What can hang from each mark:
q699: q153 q273 q617
q617: q699 q763
q406: q70 q153
q162: q153
q153: q162 q406 q699 q916
q763: q617 q721
q721: q699 q763
q273: q699

Every row comes from one small tree of marks. Brackets hold a mark, then the marks that hang from it, in the order of their numbers. Every link used is in the known rows. Which tree was each row made from?
Known rows:
{q273 {q699 {q153 q916} q617}}: [  2.1 -40.6   3.6  61.3 -45.1  -2.2 -34.5 -15.6 -10.4  27.2  11.7 -14.0
 -18.8 -11.4 -27.3   9.2   5.8  23.8 -18.3  16.1  20.2  33.1  -7.4]
{q721 {q699 q153 q273 {q617 q763}}}: [  7.7 -11.8   4.5  51.9 -12.2  -6.0 -25.3  28.4   9.5  47.3  19.3 -12.7
  -0.6  -5.5  -7.5  12.6 -13.6  18.9 -42.5  15.9   7.5  26.3 -18.7]
{q153 q406 q916}: [ 18.0 -40.2 -18.2  57.1 -27.5  13.3   0.5  14.8 -19.2   9.7   7.3 -38.1
 -15.4  -0.5 -10.8   0.7  18.4  -3.0  12.9   3.0  32.6  17.3  12.1]
{q617 {q699 q273}}: [  3.5 -18.6  -2.0  36.1  -4.4  11.1   1.9  34.2 -13.9   0.7  15.3 -20.9
  -6.2  24.5 -18.3  -1.5  -3.0  -2.4 -33.7  -2.8   1.6  10.0  -8.2]
{q763 q617 q721}: [ 24.5  -9.3  -1.7  59.0 -21.1   8.4   8.9   2.4 -12.9  -1.1   5.9 -10.2
 -22.2   8.4 -30.2 -11.1   8.7  -2.2 -25.8  -8.7  12.7   4.7   1.9]
{q153 q406 {q699 q617} q916}: [ 17.4 -53.2 -18.1  56.2 -20.1   9.7 -10.4   5.3 -19.5  14.4  -3.1 -41.7
 -22.7  -7.1 -10.4  -8.7  20.3  17.5  19.3   8.6  29.8  23.7   6.8]
{q162 {q153 {q406 q70} {q699 q273} q916}}: [ -2.0 -53.8 -32.6  44.5   0.0  24.2  -5.7  24.3 -12.7  -4.4  15.3 -30.0
   2.9 -12.6   3.3  10.8 -14.6  27.4   4.6   1.5  28.8  14.8  17.7]
{q406 q70 {q153 q699}}: [ 10.2 -48.3 -22.4  38.4 -10.1  20.3  -2.2  23.1 -12.8 -14.0   4.6 -25.8
  -2.5   0.1  -8.0  -7.2  -1.8  16.4 -32.1  12.9  26.2  17.5  14.9]
{q721 {q699 {q153 q406} q273 q617} q763}: [  7.2 -15.0   8.5  57.8 -21.5  -2.7 -27.1  36.2  -3.3  36.1   5.3 -24.9
  -5.5 -21.9 -18.6   9.0 -12.8  24.8 -34.5   9.0  14.0  18.1  -4.5]
{q406 q70}: [  6.7 -26.7 -11.8  51.8 -24.8  13.7 -11.2  15.8 -10.7  -3.8  17.2 -29.2
   2.4   5.7 -10.5  -6.5  -1.6  -2.3 -31.4   3.9  23.7  20.0  -0.6]
{q406 q70 {q153 q162 q699 q916}}: [ 17.5 -70.5 -39.9  36.1 -32.9  28.7   7.8  27.3 -13.2  -9.8   6.5 -28.1
  -7.2  -6.3 -19.6 -10.5  10.0  11.1  -4.0  32.7  27.4  14.6  12.7]
{q273 {q699 q153}}: [ -0.1 -26.9   5.5  46.2 -14.5  -2.5 -21.2   3.0  -5.6   8.5  18.8 -23.5
  -8.5  -6.5 -14.3   5.6   1.1   7.7 -35.1   3.1  22.3  21.9  -0.1]
{q721 {q699 q153} {q763 q617}}: [ 17.5  -9.2   8.5  65.0 -27.8   4.0 -19.2  39.6 -10.9  28.0  -9.6 -26.2
  -2.4 -13.1 -24.5 -16.2  -3.7  10.0 -46.1   8.4   9.3  23.9   1.1]
{q162 {q153 {q406 q70} {q699 q273}}}: [ -3.3 -41.6 -23.8  35.7  14.2  15.7  -5.9  25.3  -6.2  -8.2  17.0 -34.7
   7.5 -10.9   7.6   6.3 -19.3  20.8 -15.6  -9.0  25.1  10.0  13.6]
{q273 q699}: [  3.6 -33.6  -6.3  45.5  -9.4  -1.0 -10.3   5.1 -16.8   4.8  10.4 -15.9
 -10.0   6.3 -13.1  -3.1   3.6  -0.4 -24.8   1.3  25.4  16.9   1.6]
{q617 {q699 q273} q763}: [  5.1 -16.1  -5.8  43.8   5.7   9.8   1.1  49.4  -7.5  20.5  18.9 -21.3
 -10.6  35.1  -2.6   1.2   1.2  -4.3 -31.5  -4.4   9.7  19.3 -13.0]
{q699 {q153 q162 q406} q273}: [ 13.4 -26.5  -9.5  35.2 -18.7   0.5   4.1  27.7  12.2  11.4  27.1 -42.5
  -6.0 -13.8 -12.6  10.5   3.3   1.1 -22.7   3.2  15.8   2.7   1.3]
{q273 {q699 {q153 q406 q916} {q617 q763}}}: [  2.0 -47.4  -2.9  72.1 -27.0  -3.0 -24.4   6.8  -3.4  41.6  17.4 -23.3
 -28.8 -10.2  -6.8  15.3  16.2  25.5  -1.2   7.7  40.8  41.5  -8.4]
{q721 {q699 {q153 q162} q273} {q763 q617}}: [ 17.2 -16.6  -2.7  50.4 -26.8   0.1  -4.8  51.5   2.7  29.4  -0.3 -19.7
   0.9 -14.8 -29.2 -10.9 -12.1  13.4 -51.4  18.2  -1.1  10.2  -4.2]
{q153 q162 q406 {q699 q273}}: [ 15.1 -46.6 -28.4  26.2  11.0   6.4  16.2  36.3  -1.3  -3.1  12.8 -43.3
  -9.8  -5.0  -2.1  -7.3   7.1   4.4  -2.9   4.9  21.7  -0.8   9.0]
{q617 {q699 {q153 q406} q273} q763}: [ -0.1 -19.2   2.5  47.7   8.4   8.5  -0.1  54.1   4.6  18.9  28.9 -37.2
 -14.4  12.2   0.7  13.6   4.8   7.1 -25.3 -10.0  18.3  23.0  -8.5]
{q273 {q699 {q153 q162 {q406 q70} q916}}}: [ -5.6 -69.2 -20.1  52.9 -33.0  15.7  -4.5  20.7  -1.1  -8.3  30.6 -29.6
 -12.2 -27.8 -19.1   5.9   8.7  16.7  -1.2  19.0  41.2  24.7  -1.2]
{q406 q70 {q153 q162 q916}}: [ 20.0 -57.4 -32.2  43.3 -58.6  24.3   5.2  19.3  -9.9  -0.9  12.0 -20.2
  -5.3  -2.1 -28.0  -2.4   7.9   0.1 -14.9  30.6  24.2  13.3   5.4]
{q406 q70 {q153 q162 {q699 q273} q916}}: [ 10.7 -67.4 -43.4  33.0 -22.7  24.7  12.6  32.7  -6.4 -10.3  11.9 -13.3
  -4.9  -3.4 -16.3   1.5  -5.7  26.9 -18.3  32.0  20.1   9.6  12.4]

Write each row's tree:
[  5.1 -56.8 -29.2  47.5 -11.0  28.3 -10.0  18.4 -19.8  -3.4  10.2 -44.3
  -0.8 -15.7   0.2  -2.7   1.5  12.5  18.4   1.4  37.6  20.5  17.3] : {q162 {q153 {q406 q70} q699 q916}}
[  5.6 -59.2 -14.3  46.6 -30.0   6.7  -2.0  14.5  -3.9   8.1  21.6 -34.2
 -19.1 -22.9 -21.6   5.5  18.8   6.2   7.7  15.8  35.2  17.5   3.6] : {q273 {q699 {q153 q162 q406 q916}}}
[  3.4 -49.2 -23.6  49.9 -34.3  17.3   1.7  31.5   9.1  -1.4  34.2 -32.8
  -3.9 -19.4 -15.8  15.2  -1.8  17.8 -11.3  18.7  25.5  15.7   1.3] : {q699 {q153 q162 {q406 q70} q916} q273}
[  6.2 -44.4 -22.6  54.6 -35.0  23.6 -12.0  10.6 -16.8   5.7  15.4 -36.7
   1.9 -11.3  -9.1   5.7  -1.0   0.6   7.0  -0.3  34.5  19.4  10.2] : {q162 {q153 {q406 q70} q916}}
[  9.0 -50.4 -29.2  45.5   9.1  14.7   6.8  27.7 -13.9  -1.2   6.5 -31.4
 -14.1  -2.1   1.0   4.1   5.2  22.8  10.4   5.6  27.9  13.5  19.5] : {q153 q406 {q699 q273} q916}
[ 12.4 -11.0  -0.2  55.0 -24.2  -2.4 -25.3  32.3 -15.5  37.3  -4.8  -8.3
  -0.3   0.6 -21.9  -3.8 -16.6  14.7 -40.5  15.0   5.5  15.0  -8.0] : {q721 {q699 q273 q617} q763}
[ 17.2 -36.4 -21.3  37.9 -16.7  18.5 -16.5   7.0 -24.4  18.4  -0.3 -38.3
  -1.8  -1.9  -6.5  -6.5   5.4  -0.5  12.0   4.6  19.7  15.0  15.8] : {q162 {q153 q699 q916}}
[ 23.0 -16.0  -2.1  53.1  -9.5  12.5  12.3  17.2 -14.9  -3.4   4.1  -0.3
 -12.4  -5.3 -33.8 -15.2   0.9   0.4 -20.3   3.3  10.8   3.3  -1.7] : {q763 q617 {q721 q699}}
[ 22.7  -9.1   3.0  68.9 -42.5   9.9 -23.2   1.0  -4.2  42.4  24.3 -14.4
 -30.0   1.3 -21.4  12.8  16.1   8.5  -3.9  10.1  23.4  26.0 -12.0] : {q699 {q153 q916} {q617 {q763 q721}}}
[  5.8 -31.6 -13.2  46.4 -21.8  14.8 -12.0  12.4 -10.9   1.8  18.4 -41.3
   6.1  -9.5  -3.7   2.2  -6.0  -5.6 -13.1 -10.9  30.5  13.6   6.4] : {q162 {q153 {q406 q70}}}
[ 10.6 -40.2 -25.9  43.8   0.6  14.2  -2.5  22.4 -16.1   5.0   5.5 -21.4
  -8.0   8.2  -4.2   1.2  -0.1  20.3  -4.4  12.8  16.6  14.9  14.5] : {q153 {q699 q273} q916}
[ 21.3 -28.1   1.0  51.4 -43.4  25.5  14.3  24.9  -8.5  -1.2  18.7 -19.1
 -29.4  -0.9 -52.5 -12.9  23.0  -3.0  -5.6  10.0   2.7   8.9 -12.8] : {q763 {q617 {q699 {q153 q162 q916}}} q721}
[ 22.8 -41.8  -7.8  52.6 -61.3   4.2 -12.9   2.8   0.4  29.9  15.3 -47.6
 -19.4 -21.7 -28.3   0.9  22.4   1.6   5.6  17.9  21.4  19.3  -7.2] : {q699 {q153 q162 q406 q916} q617}
[  3.1 -15.0  11.0  63.9 -13.0   6.1  -2.0  55.3  -6.0  13.4   0.5 -33.1
 -20.4   5.3 -21.6  -3.5  -1.2  21.6 -46.0 -14.7   6.0  21.5  -0.1] : {q721 {q763 {q617 {q699 {q153 q406} q273}}}}
[  8.7 -23.9  -3.7  61.3 -25.4   2.3 -24.6  26.9   3.4  51.3  17.0  -7.3
  -5.0  -6.6 -11.3  15.8  -8.7  26.4 -22.3  25.9  11.4  31.7 -14.9] : {q721 {q699 {q153 q916} q273 {q617 q763}}}
[  6.4 -31.6  -2.5  60.5 -16.1 -10.8 -23.6   3.6  -8.8  39.3   9.6 -13.2
 -20.2  14.2  -6.2  -0.4   7.3   8.4 -26.9   2.9  27.9  31.4 -16.0] : {q273 {q699 {q617 q763}}}
[  9.7 -20.1   0.1  57.0 -48.2  -0.5 -28.0  -4.3  -0.6  34.8  15.7 -17.2
 -11.0  -3.0 -23.7  18.0  -5.6  25.3 -29.9  15.0   4.3  24.8  -6.0] : {q699 {q153 q916} q273 q617}
[-13.1 -59.4 -11.5  63.4 -22.2  16.1 -14.1  14.4  -7.2  -9.9  26.7 -22.8
 -11.4 -22.6 -12.3  12.9   1.8  28.5  -6.7  10.0  44.2  33.4   5.7] : {q273 {q699 {q153 {q406 q70} q916}}}
[ 18.2 -26.4 -12.1  54.8 -48.3  -1.6 -18.2  18.5  11.8  55.4  22.9 -24.5
 -15.4   2.0 -14.0  13.6   5.9  11.9 -20.4  22.8  10.6  24.7 -17.8] : {q699 {q153 q162 q916} q273 {q617 q763}}
[ 10.8 -13.2  -7.8  55.2  -2.3  18.6  -2.9  38.8  -0.9  24.1  32.5   6.4
 -10.3  -6.4 -13.7  21.1  -6.5  16.0  -7.1  19.4  20.2  13.9  -3.4] : {q617 {q763 {q721 {q699 {q153 q916} q273}}}}
[  3.8 -56.1 -33.2  32.1   9.5  15.2  13.8  41.6   1.4 -19.1  22.1 -39.5
  -1.8  -9.8  -1.0  -6.4  -3.0  14.7 -11.3   8.6  28.3   5.6   4.9] : {q153 q162 {q406 q70} {q699 q273}}
[  4.5 -30.2   3.4  61.2 -39.5   5.0 -25.5   3.3   3.6   8.6  22.4 -41.9
  -8.0 -20.1 -15.1   5.7   0.8  16.8 -29.8   1.3  25.1  29.1  -8.4] : {q699 {q153 {q406 q70}} q617}
[ 16.8 -15.1 -10.4  48.7  12.0   4.0  -7.2  16.6  -4.7  24.3  17.9  -7.2
 -25.2  14.5  -4.2   4.4   1.0  18.8 -17.1   0.4  18.3  11.2  -7.4] : {q153 {q699 q273 {q617 {q763 q721}}}}
[  2.6 -42.8 -12.5  64.2 -36.2  21.1 -11.8  19.4  -4.9  -2.0  24.9 -40.4
  -6.6 -19.1 -11.0   9.4   6.5  15.0  -4.2   9.0  36.0  29.6   8.4] : {q699 {q153 {q406 q70} q916}}
[ 17.4 -33.7 -16.8  48.7 -32.1  14.2  -9.1   4.9 -19.9  21.7   6.4 -40.5
  -5.8  -6.3 -10.0   5.3   9.4  -9.4  16.2  -4.1  28.3  12.0  14.3] : {q162 {q153 q406 q916}}
[ 13.3 -38.9 -18.4  43.4 -31.8   8.0   4.2  25.0   5.2  14.9  25.0 -36.7
 -10.2 -14.9 -17.3  15.0   8.2   7.7  -3.6  14.4  19.7   8.0   5.3] : {q699 {q153 q162 q406 q916} q273}
